What can hang from each mark
q166: q295 q721
q814: q97
q385: q106
q97: q106
q295: q166 q339 q395 q407 q736 q925
q106: q97
q698: q281 q339 q407 q736 q900
q900: q339
q721: q166 q395 q925
q395: q721
q407: q295 q698
q339: q698 q900
q925: q385 q814
q736: q698
q281: q698

In the rows, zero is written as 128.
Known rows, with every way that one mark hangs from another
(q407 (q295 q925) (q698 (q339 q900))): [123 149 143 115 195 138 103 150 119  83  99 109 161 162 127  87 132 101
 126  78 138 169 115  50 159 108 165 161 116 196 213 124 105 104 121 169
 163 178 200  97 172]
(q814 q97): [119 132 103 136 155 140  89 118 131  95 128 101 151 131 134 110 123  96
 122  86 148 144 130  79 127 144 144 152 159 165 141 134 137 118 156 141
 150 148 164 123 161]
(q407 (q698 q339)): [123 128 133 121 178 130  89 148 137 103 102 109 153 139 122 107 121  90
 125  78 136 151 121  50 134 122 144 170 118 186 202 123 123 106 142 152
 162 155 190 115 156]
(q407 (q295 q925) (q698 q281 q736 q900)): [119 158 145 122 181 140  92 142 116  61 102  94 134 149 136  91 144  95
 123  90 136 195 118  56 176 116 161 164 109 181 206 111 124 109 117 119
 165 177 192  83 154]
(q698 q281 q900): [118 143 127 147 135 146  81 127 125  82 113 107 121 130 153 114 132  84
 117  88 156 159 127  83 161 117 137 162 112 160 165 120 131 124 134 107
 155 143 151 120 137]
(q698 q281 q339 (q407 q295) q736): [145 178 118 142 189 143  82 185 145 100  82 114  99 141 158  97 116  89
 115  71 143 160 150  72 162 124 145 151  97 158 186 122 132 102 148 131
 153 175 186  98 153]
(q395 (q721 q166 (q925 q814))): [124 108 141 131 133  93 100 102 134  64 139  82 137 142 134  93 126  82
 110  60 132 131 126  76 120 111 143 165  86 188 145  88 161 111 175 115
 153 156 167 136 139]
(q97 q106): [114 104 128 135 174 155  90  95 126  99 124  98 137 131 131 101 119 107
 121  71 158 150 128  86 136 118 149 166 143 173 178 127 140 125 133 114
 153 153 167 130 140]
(q281 (q698 q407 q736 q900)): [121 131 116 127 171 141  82 176 139  96  94  72 104 131 131  91 137  99
  92  63 132 166 155  66 129 122 147 161 107 157 183 117 128 110 149 115
 174 170 155 105 136]
(q339 q698): [119  98 131 136 151 145  84 139 116 101 128  97 141 139 138  93 138 101
 135  87 134 144 111  58 145 125 123 165 140 189 162 102 106 123 148 130
 152 131 168 130 168]
(q721 q395 (q925 q385)): [115 131 160 161 128 134 114 100 135  97 135  99 133 123 115  68 119 102
 123  67 118 140 129  96 125 107 153 175 119 174 162  81 164 126 177 134
 150 136 164 122 167]
(q395 q721): [121 118 110 121 145 122  69 113 121  67 138  80 150 144 140  98 128  98
 124  83 152 133 147  68 131 128 136 156 112 181 146 125 137 116 142 140
 147 147 170 139 140]
(q395 (q721 q925)): [125 121 129 137 129 120  85  96 127  60 143  79 140 144 133  95 127  96
 121  73 138 129 149  74 126 122 147 160 102 181 148 107 146 117 157 129
 152 148 162 135 143]
(q339 q698 q900): [112 106 128 139 150 160  97 159 109  93 122  99 138 144 159  86 144 101
 133  90 136 146 101  54 145 106 133 161 126 194 145 110  81 126 158 154
 156 133 150 134 176]
(q721 q395 (q925 q385 (q814 q97))): [118 141 153 153 143 119 126 112 147  86 114  91 141 121 108  72 120  98
 111  59 105 138 125  91 125 117 153 181 120 173 154  72 172 121 191 129
 145 153 166 131 168]
(q295 q166 q395): [123 112 120 139 165 163  78  92 107  81 144  93 127 149 125 115 119 109
 126  88 129 169 127 104 157 102 121 139 166 197 155 135 123 113 123 109
 172 155 172 124 167]
(q166 (q295 q407)): [124 125 117 138 150 149  67 148  97  72 126  80 148 158 132  91 128 112
 131  80 134 141 125  68 171 116 139 148 126 162 161 120 132 100 135 122
 155 152 178 117 152]
(q407 (q295 q166 (q339 q900) q395)): [120 125 124 131 176 165  95 115  90  70 133 106 125 173 132  97 123 116
 130  86 135 169 134  87 185  91 141 129 159 191 173 144 115 124 109 126
 165 181 194 116 177]
(q925 (q385 q106) q814): [117 127 128 127 159 103  91 118 113  77 121  98 146 135 122  83 130 103
 122  76 130 155 132  77 151 129 135 181  97 183 169 102 169 131 165 116
 144 157 184 150 148]
(q339 (q698 q407 q736) q900): [121 118 122 136 164 159 101 194 120  96 104  95 110 138 169  71 149  97
 124  81 128 154 118  54 146 107 132 160 110 188 142 108  78 122 168 155
 165 145 148 125 174]
(q407 (q698 (q339 q900))): [120 134 132 123 178 140  97 159 133  98  96 109 151 142 136 104 125  92
 124  81 138 153 114  47 134 110 151 169 109 189 192 128 107 107 148 165
 164 157 178 118 161]
(q900 (q339 q698)): [125 104 123 133 162 141 102 162 116 101 106 100 145 133 129 100 122 102
 130  88 138 145 117  60 153 115 126 169 125 193 162 113 105 108 128 173
 157 126 163 137 167]
(q106 q97): [ 99 110  98 130 159 129  73 123 120 103 139 100 150 131 126 109 115 104
 128  90 133 164 116  67 157 121 143 157 115 166 174 124 153 118 147 123
 145 131 172 128 148]
(q339 (q698 q281 (q407 (q295 q395))) q900): [115 141 126 141 168 169  92 176 125  77 109 107 111 154 173  83 137  96
 118  87 130 173  97  68 181 101 134 150 117 187 157 106  79 116 145 135
 146 149 159 112 182]
(q407 (q295 q339 q395)): [120 121 123 127 183 151  85 111 104  80 127 113 133 165 117  91 127 123
 134  86 146 157 132  77 176 115 136 141 158 179 185 132 145 126 110 128
 149 172 207 114 170]
(q721 q166 q395): [110 108 147 147 139 125 104 125 137 120 151 105 132 125 134  92 113  87
 121  69 150 153  97  96 115 101 136 159 135 176 150 101 155 115 173 129
 147 138 166 113 160]
(q814 (q97 q106)): [114 124 112 137 165 151  95 100 138  97 120 100 148 125 131 110 119  99
 113  74 151 152 133  88 126 138 156 159 167 164 154 142 137 126 145 124
 153 159 163 124 151]
(q407 q698): [113 117 129 120 175 133  89 134 127  88 126  93 154 138 124 101 124  94
 128  87 135 161 112  53 141 123 144 167 125 184 191 111 130 106 141 140
 155 146 183 117 158]
(q925 (q385 q106)): [111 130 125 138 134 121  80 105 108  89 143 108 144 133 131  87 129 103
 128  86 142 160 141  85 144 132 143 171 118 178 161 124 157 139 155 123
 151 143 179 135 153]
(q395 (q721 q166 q925)): [121 111 139 139 117 104  93  93 129  71 152  90 137 141 139  95 125  83
 114  66 140 134 132  82 116 112 147 159 100 183 139 104 153 117 170 121
 157 146 163 126 141]
(q698 q281 q339 (q407 q295) q736 q900): [145 186 125 143 171 134  85 194 150  94  60 120  88 135 162  98 132  79
 104  66 148 159 160  71 165 115 149 159  81 152 184 128 121 117 134 120
 168 180 175  97 145]
(q407 q295 (q698 q281)): [113 148 131 124 186 137  88 139 127  66 124  93 148 152 137 106 115  93
 127  91 138 181 103  48 170 121 156 158 118 176 207 103 137  99 126 115
 139 160 201  98 166]
(q721 q925): [125 116 142 155 141 138 104 101 125  89 141  98 131 138 126  97 125 100
 129  73 135 136 131  83 130 119 149 163 122 176 167  97 150 116 162 124
 157 140 160 125 158]
(q736 (q698 q281 (q407 (q295 q166 q925)))): [120 152 137 129 192 137 102 155 118  84 127  97 120 153 145 107 121  70
 102  89 128 187 145 100 187 111 141 151 130 166 195 134 121 113 124 139
 162 172 177 105 154]
(q698 q339 (q407 (q295 q166))): [145 152 123 131 180 128  90 165 141 108 101 112 117 151 139 101 114  83
 114  57 139 146 161  83 161 111 145 143 113 174 188 131 117 106 127 135
 162 173 191 112 163]
(q736 (q698 q339 q900)): [123 136 138 130 171 120 101 166 127 111  83 117 134 136 130 117 135  78
 108  89 142 141 150  74 138 111 140 177 120 164 186 151 119 138 129 163
 179 161 168 129 146]
(q721 (q166 (q295 q395 q736 q925))): [118 104 138 139 148 131  82 116  95  84 146 104 144 163 126  83 142 103
 118  77 158 154  88 101 148 104 139 165 144 180 142 122 142 108 152 127
 165 156 182 104 166]
(q736 (q698 q339 q407 q900)): [129 144 137 126 178 113 104 189 142 116  75 120 117 134 137 107 137  67
  95  76 139 145 162  81 147 110 140 174 107 159 190 150 113 134 132 167
 180 165 165 123 145]
(q900 (q339 (q698 q281 q407))): [129 125 122 137 161 145 101 180 130  97 100 103 126 130 144 100 117  87
 117  81 135 159 120  69 171 114 125 167 108 182 167 110 101 100 132 163
 152 131 156 126 161]
(q407 (q295 q395 (q736 q698) (q925 q814))): [115 124 136 116 219 131 102 131 101  65 118  87 144 178 112  82 140 117
 118  86 144 158 120  88 174 111 137 169 153 193 185 115 140 121 109 150
 155 185 200 116 186]
(q295 (q166 (q721 q925)) (q339 q900) q395): [126 101 138 147 134 173  98  74  90  60 129 104 116 162 140  97 114 108
 125  97 121 174 147 108 172  80 143 141 159 193 166 151 112 141 138 118
 176 166 167 124 157]
(q900 (q339 (q698 q736))): [129 107 120 136 168 145 103 172 113  99  98  95 136 130 132  96 125 108
 133  90 134 147 122  53 146 116 126 171 121 193 157 114 107 108 134 170
 163 132 163 132 166]

Rows
[120 135 124 145 159 170  96 191 123  88 105  97 103 137 182  80 143  89
 120  86 127 169 111  61 162 108 131 159 105 180 144 105  80 116 173 143
 158 144 142 117 167] | (q339 (q698 q281 q407 q736) q900)
[126 115 137 133 130 146  84  63  96  54 142  96 123 159 114  90 128 106
 115  76 108 159 168 105 174 100 130 142 147 198 158 140 133 134 127 112
 181 177 187 129 149] | (q295 q166 q339 (q395 (q721 (q925 q385))))
[114 114 130 128 167 148 103 157  95  82 126 102 134 175 145  72 140 111
 132  81 153 136 127  56 175 109 144 160 138 183 168 116 108 136 125 149
 148 168 192 119 192] | (q407 (q295 (q339 q698 q900) q736))
[129 132 123 136 170 142 103 184 128  90  98 103 126 138 144  98 116  90
 118  81 136 162 120  64 179 113 132 162 109 182 175 107 105  99 122 159
 147 138 168 121 168] | (q900 (q339 (q698 q281 (q407 q295))))
[118 132 135 139 177 153  76 136  84  60 127  92 147 175 118  92 146 111
 115  98 146 165 108 100 179 114 139 174 153 171 166 137 128 110 134 145
 164 168 181 108 168] | (q166 (q295 q395 (q736 (q698 q281)) q925))
[125 107 158 154 111 131 104 114 102  84 145 105 128 156 126  84 127  92
 118  57 122 142 117  89 159  97 150 151 118 165 164 104 153 112 165 105
 169 159 178 101 148] | (q721 (q166 (q295 q339 q407)) q925)
[127 148 131 132 180 146  84 157 136  92  94 105 134 134 139 111 119  91
 124  88 131 170 120  48 143 126 143 170 109 179 200 120 126 100 155 137
 163 162 186 103 148] | (q407 (q698 q281 q339 q736))
[127 134 132 142 144 147  85 180 134  93  95 100  97 127 164  88 149  82
 115  79 130 166 128  65 165 119 126 167 103 171 159 103  95 125 151 112
 166 144 152 113 153] | (q339 (q698 q281 q407 q736 q900))
[136 180 128 139 179 153  96 171 135  93  92 125 116 152 165  92 125  83
 107  67 150 167 136  90 178 107 153 148  97 169 188 132 104 103 138 159
 153 175 170  99 157] | (q698 q281 (q339 q900) (q407 (q295 q925)))
[121 122 129 137 153 168 100 173 107  94 110 113 105 145 163  78 144  95
 122  82 129 163 133  66 181 111 128 154 120 175 166 125  92 129 158 148
 162 161 162 118 156] | (q295 (q339 (q698 q281 q407 q736) q900))
[128 108 135 117 148 158  75  62  81  58 150  96 136 168 109  94 140 111
 120  79 127 175 167 117 187 105 119 132 168 209 167 158 113 125 104 135
 184 188 185 118 142] | (q295 q166 q339 (q395 q721) q925)
[123 125 134 147 138 154  82 157 117  87 103  97 112 130 158  98 149  92
 127  92 132 162 118  57 156 121 125 170 118 177 156 104 102 129 150 109
 165 139 154 116 154] | (q339 (q698 q281 q736 q900))
[112 135 165 167 113 125 111  98 133  89 149 105 130 125 114  76 119 101
 123  65 120 155 135 102 124 113 155 177 110 177 164  86 170 134 184 120
 148 141 162 124 165] | (q721 q395 (q925 (q385 q106)))
[122 126 125 131 166 153 103 127  91  78 137 102 131 168 141  97 122 103
 132  81 139 159 144  75 179  98 149 134 140 182 176 138 117 123 119 128
 160 178 192 119 168] | (q407 (q295 q166 (q339 q900)))
[117 131 118 121 180 121 101 103 130  85  91  94 155 122 122  81 124 101
 105  71 125 146 129  79 141 132 151 181 133 170 159 112 159 129 158 121
 148 166 183 143 148] | (q925 q385 (q814 (q97 q106)))
[120 128 161 152 147 120 122 113 138  88 118  90 135 124 108  65 121 101
 117  59 107 137 123  89 130 104 147 185 103 180 168  62 174 120 185 127
 145 148 170 135 163] | (q721 q395 (q925 q385 q814))
[131 107 115 142 151 142  53 110  98  55 110  88 153 159 135  94 118 119
 134 114 147 159 113  79 154 112 150 163 141 163 160 138 141 115 151 115
 144 138 184 125 146] | (q166 (q295 q395) q721)
[132 101 150 124 143 156 100 117  90 100 143 105 124 155 125  82 148  86
 121  66 115 175 158 102 198 109 119 143 156 200 185 132  85 124 122 134
 182 173 177 112 152] | (q295 q166 (q339 (q698 q407)) q925)
[127 162 137 135 172 124  99 189 144 107  76 122 109 133 149 118 129  59
  92  82 139 160 154  88 162 111 139 173 101 152 193 147 114 128 135 152
 173 165 160 116 139] | (q736 (q698 q281 q339 q407 q900))
[132 127 120 139 169 148 102 190 126  96  94  98 117 127 147  96 121  93
 118  85 133 162 126  64 166 116 124 167 106 183 162 110 103 100 138 164
 159 137 156 123 160] | (q900 (q339 (q698 q281 q407 q736)))
[112 119 180 160 115  92 129 103 141  94 144 107 127 124 115  73 118  85
 110  49 115 158 105 105 117  99 150 183  92 185 158  64 190 127 207 101
 149 151 168 124 160] | (q721 q166 q395 (q925 (q385 q106) q814))
[123 169 130 133 199 137 107 197 135  97  88 118 118 150 160 108 119  71
  99  87 138 165 140  78 168 106 150 161 106 159 193 144 109 118 141 168
 158 173 173 112 159] | (q736 (q698 q281 (q339 q900) (q407 q295)))
[117 116 162 143 126 125  99 120 101 105 141 115 148 141 114  65 134  95
 118  66 138 161 104 103 152  99 146 166 133 167 160 115 156 116 170 137
 157 159 190 103 150] | (q721 (q166 (q295 q339 (q925 q385))) q395)
[124 118 163 154 117  86 108 112 110  71 136 107 139 145 121  79 133  86
 112  59 117 153 101  88 139 107 159 183  80 172 156  81 182 116 203  88
 158 156 183 127 148] | (q721 (q166 q295) (q925 (q385 q106) q814))
[114 119 129 126 168 179  72  88  99  76 134  87 138 156 118  81 136 129
 128  78 128 168 131 109 182 110 115 134 172 202 172 128 120 115  98 141
 172 161 168 102 161] | (q295 q395 q407 q925)
[111 123 141 146 137 101 103 100 122  75 131 101 139 133 112  87 126 100
 118  69 106 161 129  80 150 120 154 181  82 179 178  84 179 129 181 102
 150 149 173 141 150] | (q721 (q925 (q385 (q106 q97)) q814))
[108 136 129 129 186 147 110 160  94  75 125 104 129 177 147  89 129  99
 119  94 154 151 135  71 182 107 151 161 137 165 181 137 127 135 123 159
 150 180 192 113 178] | (q407 (q295 (q339 q900) (q736 (q698 q281))))
[125 121 122 130 156 140  58 117  86  45 134  80 156 179 117  78 151 122
 122  84 154 144 121  91 163 117 141 167 137 183 141 132 129 107 133 142
 160 168 183 119 163] | (q166 (q295 (q395 q721) q736 q925))
[134 148 118 134 173 140  98 182 144 115  88 121 119 139 155  91 126  86
 110  62 149 135 145  79 139 107 144 156  99 172 166 137 103 112 154 174
 163 159 158 125 158] | (q698 (q339 q900) q407)
[132 134 134 131 166 134  94 129 128  85 131  87 125 150 139  79 114  89
 119  72 139 174 152 105 168 105 149 143 130 178 183 117 127 111 129 128
 150 162 180 106 160] | (q698 (q407 (q295 (q166 (q721 q395)) q925)))
[128 131 130 124 186 134  89 160 134 101  92 102 143 135 125 100 126  98
 128  82 131 155 129  42 127 125 145 172 114 186 196 123 125 107 150 151
 170 162 190 111 154] | (q407 (q698 q339 q736))
[121 132 134 139 149 141  63 102  82  62 133 106 156 160 108  77 150 124
 128  89 137 174 115  99 171 122 144 165 137 180 162 136 142 116 145 128
 163 160 189 117 155] | (q166 (q295 q395 (q925 (q385 q106))))
[125 107 147 158 126 134  99  93 135  81 129  86 136 131 136  87 101 100
 131  90 137 148 134  91 121 108 157 169 126 170 170  99 157 128 175 124
 138 127 157 124 152] | (q166 (q721 q395 q925))
[123 153 131 134 181 155  93 169 130  87  88 106 133 137 151 106 122  92
 122  90 131 171 113  46 141 114 149 169 101 181 189 125 110 102 160 151
 166 163 173 105 154] | (q407 (q698 q281 (q339 q900) q736))
[115 109 171 166 119 123 125 106 145 111 155 107 123 126 125  87 113  83
 118  56 133 147 100 103 107  94 150 165 121 178 154  78 166 116 191 118
 154 137 156 108 164] | (q721 q166 q395 q925)
[126 111 138 153 124 144  79  55 104  57 143  92 125 149 130 103 107 106
 125  97 117 183 146 115 154 101 143 153 150 196 161 131 140 138 146  87
 168 147 171 125 158] | (q295 (q166 (q721 (q925 (q385 q106)))) q395)
[130 109 149 124 146 148  99 145 101 102 107 114 115 144 127  64 171  96
 121  68 132 162 156  82 183 119 125 161 134 185 182 129  97 138 128 149
 181 171 171 109 144] | (q295 (q339 (q698 q407 q736 q900)) q925)
[116 126 126 149 153 175  94 169 108  84 114  96 118 139 175  89 142 102
 132 100 130 165  99  53 154 111 130 163 118 186 142 108  84 121 171 139
 157 140 145 121 169] | (q339 (q698 q281 q736) q900)
[125 167 125 138 156 133  86 162 143  79 102 109 101 140 160  98 130  75
 105  71 155 167 140  85 183 112 149 152  92 152 178 114 128 117 123 104
 149 160 166 104 147] | (q698 q281 (q407 q295) q900)
[131 118 128 133 178 151  86 164 121  89 114  89 107 150 143  82 139 103
 126  78 116 169 128  66 165 112 125 148 138 194 162 105  97 116 137 115
 166 158 182 112 180] | (q339 (q698 (q407 (q295 q166 q395)) q736))
[118 150 133 132 172 151  93 158 134  89  97 112 143 140 148 112 118  84
 120  86 136 168 107  53 150 111 150 168 104 182 196 125 109 102 150 150
 158 157 174 110 156] | (q407 (q698 q281 (q339 q900)))
[129 140 114 127 188 145 101 177 118  91 107 102 105 150 149  69 135 104
 122  73 144 156 154  68 165 112 148 144 111 165 171 129 127 119 142 147
 159 179 184 111 162] | (q698 (q407 (q295 (q339 q900))) q736)
[132 162 120 138 187 152  87 154 124  79 117  96 104 144 154  82 130  95
 118  78 143 182 140  88 177 126 143 146 111 164 178 112 136 101 141 125
 151 171 177  93 152] | (q698 q281 (q407 (q295 q925)) q736)
[134 140 117 142 175 154  94 167 120 107  88 110 125 136 151  96 131 108
 130  83 147 136 138  60 120 112 143 163 113 179 157 139 112 119 164 169
 172 161 163 125 157] | (q698 (q339 q900) q736)
[132 113 119 133 172 140 105 190 125 102  93  96 123 128 138  88 126  99
 123  80 132 150 131  59 153 115 126 169 111 189 159 113 102 104 135 175
 164 136 160 129 165] | (q900 (q339 (q698 q407 q736)))
[106 119 145 110 161 149 102 121  70  86 127  89 143 168 116  52 146 107
 110  79 122 146 177 102 207 111 128 167 162 182 188 144 125 153  95 180
 182 186 192 105 165] | (q295 q339 q407 (q736 q698) (q925 q385))
[137 144 126 129 162 134  99 171 119  87  96 100  89 146 144  82 142  89
 112  64 136 163 176  79 177 103 146 144 108 166 175 133 119 129 117 111
 182 187 181 107 149] | (q698 (q407 (q295 q166 q339)) q736 q900)
[123 125 130 139 151 150  82 161 134  97 122 102 117 135 158  94 133  81
 119  79 131 163 116  73 169 125 121 159 120 177 167  98 102 112 153 122
 145 134 161 117 161] | (q339 (q698 q281 q407))
[115 142 117 128 153 102  94 118 123  75 115 100 154 130 121  91 129  97
 114  77 126 158 136  80 143 145 144 177 118 176 150 114 167 132 173 121
 144 164 182 145 153] | (q925 (q385 q106) (q814 q97))
[127 125 126 134 151 140  65 125 104  34 116  67 142 170 118  85 133 121
 119  73 114 142 125  73 172 107 135 152 115 179 153 109 140  99 139 112
 158 169 179 125 150] | (q166 (q295 (q395 (q721 (q925 q814))) q407))
[128 110 124 133 165 144  88 175 128 106 114  93 114 133 149  78 144  96
 126  77 126 152 130  58 147 126 123 163 121 184 158 101 103 119 159 133
 160 142 165 121 166] | (q339 (q698 q407 q736))
[118 128 119 125 163 137  81 165 142  97 103  78 115 134 127  98 132  93
  89  61 137 162 150  73 136 120 148 160 111 159 190 117 126 109 140 116
 167 163 155 108 138] | (q281 (q698 q407 q900))
[108 136 135 120 192 152  88 131 111  58 121 103 134 177 123  92 124 109
 122  89 143 179 112  63 194 113 146 160 146 184 208 119 137 117 106 122
 148 184 217  92 184] | (q407 (q295 q339 q395 q736) (q698 q281))
[117 118 123 126 183 149  87 120 100  75 130 104 130 176 119  82 131 125
 130  82 158 143 134  81 175 113 138 153 161 181 176 129 144 131 107 135
 149 176 207 112 186] | (q407 (q295 q339 q395 q736))
[128 139 123 123 182 132  92 141 127  92 127 100 129 150 135  77 132  96
 119  66 150 159 143  89 167 121 146 146 123 174 182 114 131 107 125 141
 149 163 182 109 161] | (q698 (q407 (q295 q925)))
[118 110 133 139 138 128  82  81 128  66 143  97 130 147 127  97 128 102
 115  76 137 149 117  94 127 106 135 152 129 193 139 115 148 118 152 119
 162 151 168 122 154] | (q295 (q395 (q721 q166 q925)))
[124 133 115 134 184 161  84 171 124 103  92  81 127 140 133 102 123 116
 107  74 132 154 140  53 111 120 151 162 119 171 184 130 119 104 166 150
 172 173 163 110 148] | (q281 (q698 (q339 q900) q736))
